Each row was made from one walk, in order. Every step used is in the known rows, and no mark comes twice. Write each row's walk.
Known rows:
l-z-u-s-y: [-23.9 -27.4  -9.7  -6.2   2.6   0.3  54.8  -1.7   2.2   5.0  12.1   4.1
  14.5  -7.5  -3.4  -4.4  44.4  11.2 -12.4  32.2 -21.6  -9.1]
l-z-x-s: [  7.1 -27.3 -18.0   6.8   4.5  31.3  -1.9  10.2   4.3   5.7  27.3 -13.0
 -15.0 -13.3   2.1  24.7   2.0  25.1 -34.5 -12.7  -2.6 -18.0]
y-s-u-z-x: [ -5.4 -17.1   1.8 -21.1   9.1 -18.6   6.0  -8.2  15.6  29.1 -11.0 -23.2
  11.1   0.4  32.5  10.6   6.7  -4.7  28.0   2.8  19.2 -38.1]
x-z-p: [  4.8  19.1  -1.3  -9.9  -8.8   4.1 -22.2  -4.5 -16.0  -5.4   3.0  10.4
 -15.5 -16.3  -3.0  -6.7 -25.8 -30.9 -32.6 -33.8  26.6  21.3]
y-s: [ 12.1  22.6  -8.2 -17.9   8.4 -13.8 -14.7 -20.4  16.1  29.1  -0.4  10.8
   8.0   4.1   8.8 -18.1 -14.1   5.2  17.2  17.8 -11.3 -13.0]
l-s-u-z-h: [-13.5  -1.1   8.0  -1.1   3.6  -6.8   6.9  -2.8  12.6  16.2 -35.5  -5.3
   2.3   2.3   5.5 -33.1  24.8  -1.4  10.6   0.2   7.1  -6.3]
l-z: [-16.9 -16.9 -16.1  12.5  14.4  29.2  21.0 -12.9  14.4  48.2  16.5 -14.6
   4.8   8.5 -22.4 -16.3  -0.6  -7.1 -24.7  -5.9  -5.5   2.8]
x-s-u: [ 35.8  29.1   8.8 -17.1   0.2 -20.4   0.2  -1.4  -9.8  14.6  12.4  49.5
  -0.1  13.2  29.6 -16.1   2.2   8.7  29.4  16.7 -20.0   7.9]
s-x-z: [ 10.7  19.4  20.6   7.8   1.8  10.8 -22.4  29.6 -20.1  -9.3   1.4  -8.5
   3.5   5.1   6.8  11.1 -33.4 -10.5   3.7  11.3   7.3  11.1]
u-s-x-z: [ 35.5  11.7   9.9   9.6  17.6  16.8 -11.1  15.1 -34.9 -26.8 -20.9 -37.5
   4.1  -7.3   9.1   7.9 -20.1  17.1  -0.2  42.5   6.6  22.4]
z-u-s-x: [  6.3  -3.1 -10.7  15.7 -12.0 -11.6  10.7 -13.6 -14.7 -20.6   7.8  -6.6
  23.5  14.3  14.2  30.8  31.3   9.8  37.7  36.2  -4.4 -22.8]
l-s: [ 21.0  -0.2  -5.0   8.8  21.8  10.9 -13.5 -23.9  19.5  26.6   3.4   6.8
  -6.9   5.7 -10.3 -25.4   8.5  16.2 -10.2  -9.4 -34.9  -0.4]
h-z-u: [-21.1   4.8  -4.4  14.2 -12.9 -31.9  10.5 -18.0  -1.6 -33.2  22.3  15.0
  11.1   5.4 -23.5  24.1   0.1 -28.2   7.3   0.6 -40.3  -6.5]
h-z: [  9.7  16.5  -1.3  14.3   5.3 -12.3  -3.0 -20.0   5.2 -10.9   5.2   2.3
  -4.4   2.4 -28.8  -2.2 -23.0 -17.2  -7.9   1.0 -39.1  20.2]
z-l: [-33.8  -4.1 -13.2   5.3   2.5  -2.7   7.4 -21.8   9.7  29.9  13.1  34.4
 -18.0   4.2 -15.6  -0.2  11.8 -14.1 -20.2 -38.2  10.6  10.6]
z-l-s: [-16.4 -11.9   0.0   3.6  27.9   5.9   0.1 -22.9  25.7  32.1  -1.9  29.4
 -19.5  -2.0 -22.4 -14.0  25.2  16.7 -27.7 -47.7 -19.2  -3.9]
s-u-z: [ -0.8 -10.5   1.5  -1.3  11.4 -15.8  19.9 -14.5 -10.4  45.1  -0.5 -10.5
   5.1  18.7   7.8 -22.6   9.5 -25.6  23.4   3.7  16.4  11.3]
l-z-u-s: [-23.2 -36.6 -29.7  13.2  11.1  14.7  45.6 -26.9  -6.5   8.6  10.0 -30.1
  19.6   0.0 -15.1   7.8  35.5   8.4 -12.3  25.7  -5.5 -12.2]
l-z-u-s-x: [-13.3 -26.5  -9.1  18.4   5.1  16.1  36.9  -4.4  -4.0   4.3   7.5 -31.4
  33.5  10.8  -4.3  27.4  35.0  16.8  16.6  31.0  -4.1 -33.6]
s-y: [  3.1  15.5   2.0  -8.9 -12.1 -12.8   3.4   2.9  12.9  19.8  19.1  45.0
 -10.1   4.6   8.0 -25.1   4.6 -11.9  -4.1   6.0 -22.4  18.0]
p-z-l-s: [ -2.1 -31.6   3.8  -5.7  26.3  23.4   4.9  -9.0  37.8  13.2 -21.4  -5.3
 -19.4   1.3 -35.7 -35.2  -2.1  29.7 -22.7 -62.4 -12.4  14.9]
p-z-u: [-14.1 -25.6 -18.1   0.9 -23.0  -1.1  12.1  -7.2   9.3 -19.0  13.3  -8.8
   7.8  18.4 -12.6  -8.8  -8.7 -12.5  17.4 -15.2   1.6   6.1]
u-s-x: [ 37.8   9.6  -7.0  16.8   5.8  10.0  -2.0 -14.9  -7.9   2.2  -8.4 -18.2
   9.1  10.7   9.5   4.2   7.9  20.5  22.1  36.6  -3.7   4.7]

Write each row's walk:
[ -5.9  -1.1  22.2   7.9  21.3   7.2  -7.7  -0.9  28.6  27.9  -3.6  27.2
  -4.9   7.9 -11.7   5.8  24.8  25.0   1.0 -42.1 -17.3 -24.6]
z-l-s-x
[-48.1  -0.3 -21.7  13.7 -17.6  26.4  14.2   0.0  21.2  17.5  -4.1  -5.1
   3.0  -1.5 -18.2 -13.7   0.0 -12.9 -29.8   0.6  16.9  -0.2]
l-z-h
[ 35.4 -12.4   2.7 -17.5 -14.6   9.3   1.7  17.7  15.5 -26.4  -3.2   2.7
  -8.4   7.4  27.8   0.9 -18.7  23.0  19.7 -17.5  -3.4   5.1]
p-z-x-s-u
[-11.0  50.0  24.5 -18.4 -18.0  -5.9 -39.8  44.0  -0.9 -34.8 -36.9   0.3
  16.4 -12.9  23.9   8.4 -41.2   3.4  18.6  35.2  21.4 -18.9]
y-s-x-z-h
[ 29.3 -22.6   0.2 -13.2  -8.1 -15.1 -16.1  31.1 -20.2 -11.9  23.5   2.6
 -38.4 -24.3  23.9  11.1  11.9  16.9 -13.6  -0.7   9.0   1.7]
u-z-x-s-y
[ -3.5  -3.5 -11.1  -8.1 -14.1 -27.2  28.0 -10.3  -8.4 -19.1  12.6  30.3
   4.7  -4.6  15.9  -1.7  40.9   4.3   7.6  38.4 -22.9   3.7]
z-u-s-y
[-36.3  -2.4   3.6  -2.9  14.6   5.1  -1.1   8.0 -17.3   1.9  -0.3  15.7
 -22.6 -13.8 -16.2   4.0 -16.7 -18.4 -42.1 -31.7  20.9  28.8]
x-z-l
[-25.3   8.2  25.4   2.3   9.0   7.0  -9.6  30.5 -14.3  -4.1  -2.5  14.6
  -8.7  -3.0  -5.5  24.3 -17.8  -9.7 -13.9 -26.9  22.5   7.6]
s-x-z-l
[ 39.0  21.9   9.9  -3.8   0.4  11.1 -19.2   2.8 -28.5 -26.1 -22.5 -20.3
  -0.7 -18.2  11.3  10.8 -13.2   4.5  -6.7   3.5  28.1  10.5]
u-s-x-z-p
[  9.9 -11.9 -18.3  -0.5  -6.0  -8.6 -11.7 -29.6 -13.2  33.3   9.6 -17.6
 -18.6  -5.0 -11.2 -14.0   7.9 -29.3 -10.3 -40.2  44.3   7.7]
u-z-p
[  4.3  27.2   3.2  10.7 -13.7  15.2 -18.3  27.9 -27.6 -57.8 -42.7 -27.8
   3.6 -16.6  14.5  11.0 -19.2   9.8  -4.6  48.3  27.7  19.2]
u-s-x-z-h
[ 21.1 -22.9  -6.5   7.6 -14.0   6.9  15.5   0.8  -2.4 -40.5 -12.9 -39.7
  22.3  17.8   0.9   9.3   4.3  22.5  42.9  22.4   2.5  -4.3]
p-z-u-s-x
[-14.5   3.4 -20.4   3.5 -37.8  18.1  -8.8   5.2  22.9 -26.6 -24.9 -13.2
  -7.0   6.1 -12.8 -31.3 -31.2  -7.4  -2.8  -9.0  23.3  29.9]
p-z-h
[-19.7  35.7  14.1   9.8 -30.3  10.3 -29.4  42.3 -12.5 -40.0 -20.1   1.2
   2.9  -4.6  10.8  12.9 -32.2 -16.4  -3.0  17.0  27.8   8.0]
s-x-z-h
[ 40.6  27.2  10.5 -23.4  -8.8 -21.7 -15.1  21.1 -10.5  -1.0  24.6  61.0
 -22.9  -7.1  21.2 -23.2   2.6  18.5   2.5  18.1 -27.7  18.9]
x-s-y
[ 23.2  32.2  14.0 -12.3   1.9 -13.1 -24.1   1.4  18.2  24.6  -2.3   8.9
  22.8  15.2  19.5   1.4 -15.2  14.6  46.0  22.8 -10.0 -34.5]
y-s-x
[ 10.6 -24.6  -7.7 -16.0 -16.1  -9.7  33.2   2.6   3.5 -39.5  -8.2  -3.7
   4.5  -1.0   1.7 -22.9  12.7  16.9  14.4  22.8 -15.2  21.6]
p-z-u-s-y
[ -2.9  -5.6 -11.1  22.8  -7.9  -0.2  -7.3 -15.0  18.1 -31.1  11.5 -11.1
 -11.7  -7.5 -16.9  36.6 -17.2 -16.0 -23.4 -19.7 -30.4  -2.5]
h-z-x
[  3.9  -0.3   0.9 -14.7  -6.6 -21.2  13.0 -26.3  -3.3  44.4  -1.1   6.2
  -0.1   8.5   9.8 -20.0  18.0 -37.1  16.8 -36.1  37.0   0.6]
s-u-z-p
[ 20.4  34.5  30.9 -20.8  13.3  -4.1 -32.7  30.8  -7.6  -3.2 -15.0  -8.6
  18.2  -3.6  19.3   5.6 -43.7   9.4  23.8  28.9   0.8 -15.4]
y-s-x-z
[ 13.9  27.0  -1.7   1.6 -11.7 -17.3 -10.6 -32.1  12.0 -10.1   6.6  19.3
  -9.1  -8.6 -28.0   0.6 -14.4 -28.4 -14.7 -39.3 -18.3   8.5]
h-z-p
[-48.0 -29.4 -19.5  12.0  -4.7   8.2  33.8 -12.2   7.6  25.5  32.2  -2.1
  19.5  11.7 -18.3  10.0  22.3 -18.3 -10.2  -5.8  -5.9 -23.5]
l-z-u
[ -8.9 -43.1 -27.9  20.3  -1.8   8.7  -7.9 -12.1  -6.4  13.7  16.1 -46.7
 -20.3  -5.4  -0.8  21.9   4.9 -16.7 -19.9 -20.1  32.5  -2.8]
u-z-x
[ -3.6 -30.0  22.2  10.0  35.4   3.0  -6.0   4.9   5.3  37.7 -11.0 -17.6
 -12.1   1.1 -20.7   3.1  29.6  21.4   0.6 -42.4  11.7 -19.7]
u-z-l-s-x
[ 27.3   9.1  -8.0  -8.2   3.2  -7.2  15.5 -12.8  -2.2   3.6  -3.5  16.7
  -9.9  -7.0  11.0 -28.0  17.8  14.6  -6.9  37.0 -22.5  28.5]
u-s-y
[-19.9   7.3  17.9   6.8 -15.9  -8.6  -9.7  31.7 -26.9 -33.1  18.4   3.8
  18.3   7.6  11.1  36.8 -10.9 -21.5  18.4  11.2   5.7 -15.3]
s-x-z-u
[-11.6  22.4  28.2 -21.0  -3.7 -23.9 -19.7  31.7 -14.4 -26.1   1.1   4.0
  31.7   0.0  23.5  31.0 -20.0  -1.9  38.5  28.8   0.5 -42.6]
y-s-x-z-u
[-17.8  -9.8  17.1  -3.6  40.2  15.6  -9.2   7.2  -0.5   4.0 -14.2  10.5
 -23.6 -21.0 -23.7  -9.7  -3.3  12.4 -49.6 -41.3  -8.7  14.5]
x-z-l-s
